Known rows, with every step that occurs:
b/j/a/n/t: [  9.8 -10.4  17.0   1.1  -7.2   0.2  19.3 -10.7 -14.1  13.2   3.6  17.6
   2.0   2.9   6.2   0.8  22.5   9.3 -12.4]
w/n: [-11.6   3.3 -23.5 -16.4  -4.2 -13.3  -9.9  -4.7  -5.8 -25.6  -7.3  -7.9
   2.6 -24.2 -32.2  26.9   1.2 -11.4  14.8]
b/n: [-11.5   6.1 -14.4   3.8  -4.0   0.7 -24.3  14.6  -7.7 -12.2 -17.4 -16.7
  -5.1   6.4 -13.4  43.3  -3.8 -20.7  17.2]
n/b/j/a: [ -3.3  -3.8  15.6  -4.9  17.0  -2.8  20.3   5.9  -3.5  -0.7 -10.9  -1.5
   4.8  33.8   0.5  -4.6  -5.1  -9.6  -6.4]
w/n/t/j: [ -6.0  -0.5 -20.9 -22.1  -2.7   7.4  15.0  -6.0 -19.0   6.5  10.3  -0.9
  -7.2 -27.2 -15.8  38.6  -2.5  13.6  26.0]
t/m: [-11.0   0.9 -12.2  -0.2  -0.7  -6.1 -20.4   8.3   7.3   6.7   1.1 -14.2
   2.4   1.8  -9.5  17.0 -20.4   5.2  -5.0]
w/j/a/n/t/m: [ 16.0 -12.4   9.9  12.8  -8.8 -17.3 -13.2 -26.8  -9.1   0.8   2.0  13.3
  17.9  15.2  -3.2  -8.5  14.8  20.9 -21.5]
m/a/n: [ -1.1   5.0  -3.9  -6.6 -16.0  -6.2 -14.6   3.5  13.7  10.9  -3.9   8.3
  -5.6 -14.0  -1.3 -32.9 -14.6 -11.8  23.4]
t/m/a/j/b/n: [ -1.0   6.6   2.9  13.0   5.1  10.2 -16.8  11.3   6.6  -1.5  -2.0 -22.1
   0.4  -6.4   6.1 -25.2  -8.1 -10.6 -10.4]
a/j/b: [ -9.1   3.7  10.4   7.3  23.4  -5.0 -11.3   4.4  -8.4  -7.1  -2.4 -13.8
   9.7 -25.5 -23.5   1.4  -5.1  -2.1 -13.3]
a/n/b/j: [-15.9  11.2   4.1 -10.4  21.0   6.3  28.6  22.0  -4.9 -19.4  17.9  15.0
  -0.8  -7.6   3.0 -13.3   2.0 -25.8 -15.1]
j/a/n/t: [ 13.6  -6.5   3.1  -0.3 -17.3  -7.1  -1.7 -18.5   5.7  -1.8  -8.4  15.6
   0.3   9.7   0.9   5.7  24.5  19.2   9.3]
j/b/n/t: [ -4.1  -2.8 -24.0  13.3   8.7  -0.3 -10.2  -9.5 -12.4 -32.0  -7.8 -14.7
  -1.5   9.0  -5.2  46.5  28.5 -19.3 -11.6]
j/a/n/t/m: [ 14.7  -6.6  -1.8   3.1 -21.0  -3.8   0.4 -17.6  14.2  -0.6   1.9  12.9
   0.9   9.7  11.0   2.6  18.7  31.1 -11.1]
a/j: [-11.7   9.0  11.4  -6.3   8.7   5.4 -20.7  13.6  -8.9  18.2   1.5  -9.6
   4.9 -14.2 -16.6 -11.2 -16.6   7.9  15.2]
m/t/j/a/n: [ 11.1  -4.9  24.1  -1.1 -14.1 -20.2  -0.7   0.2  18.0  36.4 -13.8   4.8
   0.5 -20.3  -1.7  24.6 -41.4  13.3  33.7]
j/b/n/t/m: [ -3.2  -2.3 -27.7  16.6   5.3   3.2 -10.5  -6.9  -4.3 -27.3   2.4 -17.8
  -1.6  10.6   3.5  41.9  23.6  -8.5 -31.9]
n/t/m/a: [  0.9  -3.1 -20.7  -8.5 -15.9   7.0 -18.7 -14.3  12.9  31.8  12.7  -9.0
  -3.4  20.6  19.6 -33.9 -15.7  10.7  12.7]

Rows:
[ -2.8   5.4  -7.2  12.9  12.1  17.0  -8.0   1.6 -11.8 -17.7  11.8 -16.8
   2.5  -3.3   7.0  11.1  22.6   6.4 -30.8]
a/j/b/n/t/m
[  4.4   1.4  -0.8 -12.0 -16.3  15.4  10.9   0.6   2.7  42.1  14.6  14.1
 -14.4 -16.3  16.3 -21.1 -20.9  12.8  37.0]
m/a/n/t/j
[  6.7  -4.5  -0.4   1.5   0.7   5.8  19.2  -6.8   3.5  17.2  10.6  11.0
  -9.8 -26.3   9.8 -11.8  -6.4   2.0   7.7]
m/a/n/t/j/b
[  4.1  -1.6  -0.4   1.9   5.4  10.4  -8.2 -14.5   6.4  19.2  18.8 -11.5
   4.7  -2.4  15.7 -55.4  -3.1  14.5 -11.8]
n/t/m/a/j/b
[ -8.1   9.4   1.3 -11.2   5.3  12.3  25.3  20.4  14.9   3.7  25.7  11.8
  -4.7   3.7  27.7 -63.0 -17.2 -20.3 -16.6]
t/m/a/n/b/j
[ -2.7   5.0  -3.9  10.7  17.2  13.5  -8.9  -1.7 -20.9 -17.2   2.5 -13.5
   2.3  -5.4  -4.1  16.2  27.8  -5.6 -11.0]
a/j/b/n/t
[  6.1  -0.8  15.5   4.9  11.8 -23.4  -2.0  -9.1   1.1 -32.1 -15.1  16.6
  17.6  23.9 -14.4 -20.3   5.6 -10.7  -1.3]
w/j/a/n/b
[  3.9   5.3   6.0  -5.1  -2.1  -9.6   9.5   1.5  23.0 -34.5 -15.0  15.6
  -0.1  19.2   0.4 -10.6  10.2  -1.2   8.6]
j/a/n/b
[  4.9   4.1  16.5  -6.3   4.4   1.1  28.5  16.9  16.9  -7.4 -10.2  15.9
  -8.3   4.3   2.9   6.9 -11.8  12.1  19.8]
t/j/a/n/b
[ 10.3  -8.0   4.6   4.1 -11.6  12.4   2.1   0.5 -11.4  22.0 -18.6  -8.2
 -11.3  24.7   4.2  54.7  -1.3  20.0  29.6]
b/n/t/j/a
[  4.8  -7.4  26.0   5.1  -2.9  -8.8  14.3   4.5  -7.0   6.1  -9.3  11.4
   4.4  -9.0  -9.2   9.2   3.8  -2.0 -12.8]
b/j/a/n
[ -8.9   9.7   4.8 -14.7  10.0   8.9  24.5  17.4   3.0   1.0  15.8  15.4
  -4.9   0.1  17.2 -59.1 -11.1 -30.5   3.9]
m/a/n/b/j
[ -8.6   0.5 -14.9  17.7  11.4 -10.5 -17.3   6.1  -6.5 -36.7 -20.6 -19.8
   0.0  -3.6 -20.2  52.8   9.7 -31.7 -12.2]
j/b/n
[ 10.6 -11.1  13.7   4.7 -10.0   3.6  21.4  -9.5  -6.8  15.8  14.7  13.8
   2.3   4.4  15.8  -2.9  17.3  21.5 -32.5]
b/j/a/n/t/m
[ -4.1  -0.2 -10.8  -4.5 -14.1  -3.4 -23.6   1.6  17.5  29.4  -1.7 -13.8
  -2.4   9.3   4.5 -28.1 -34.4  -1.6  14.0]
t/m/a
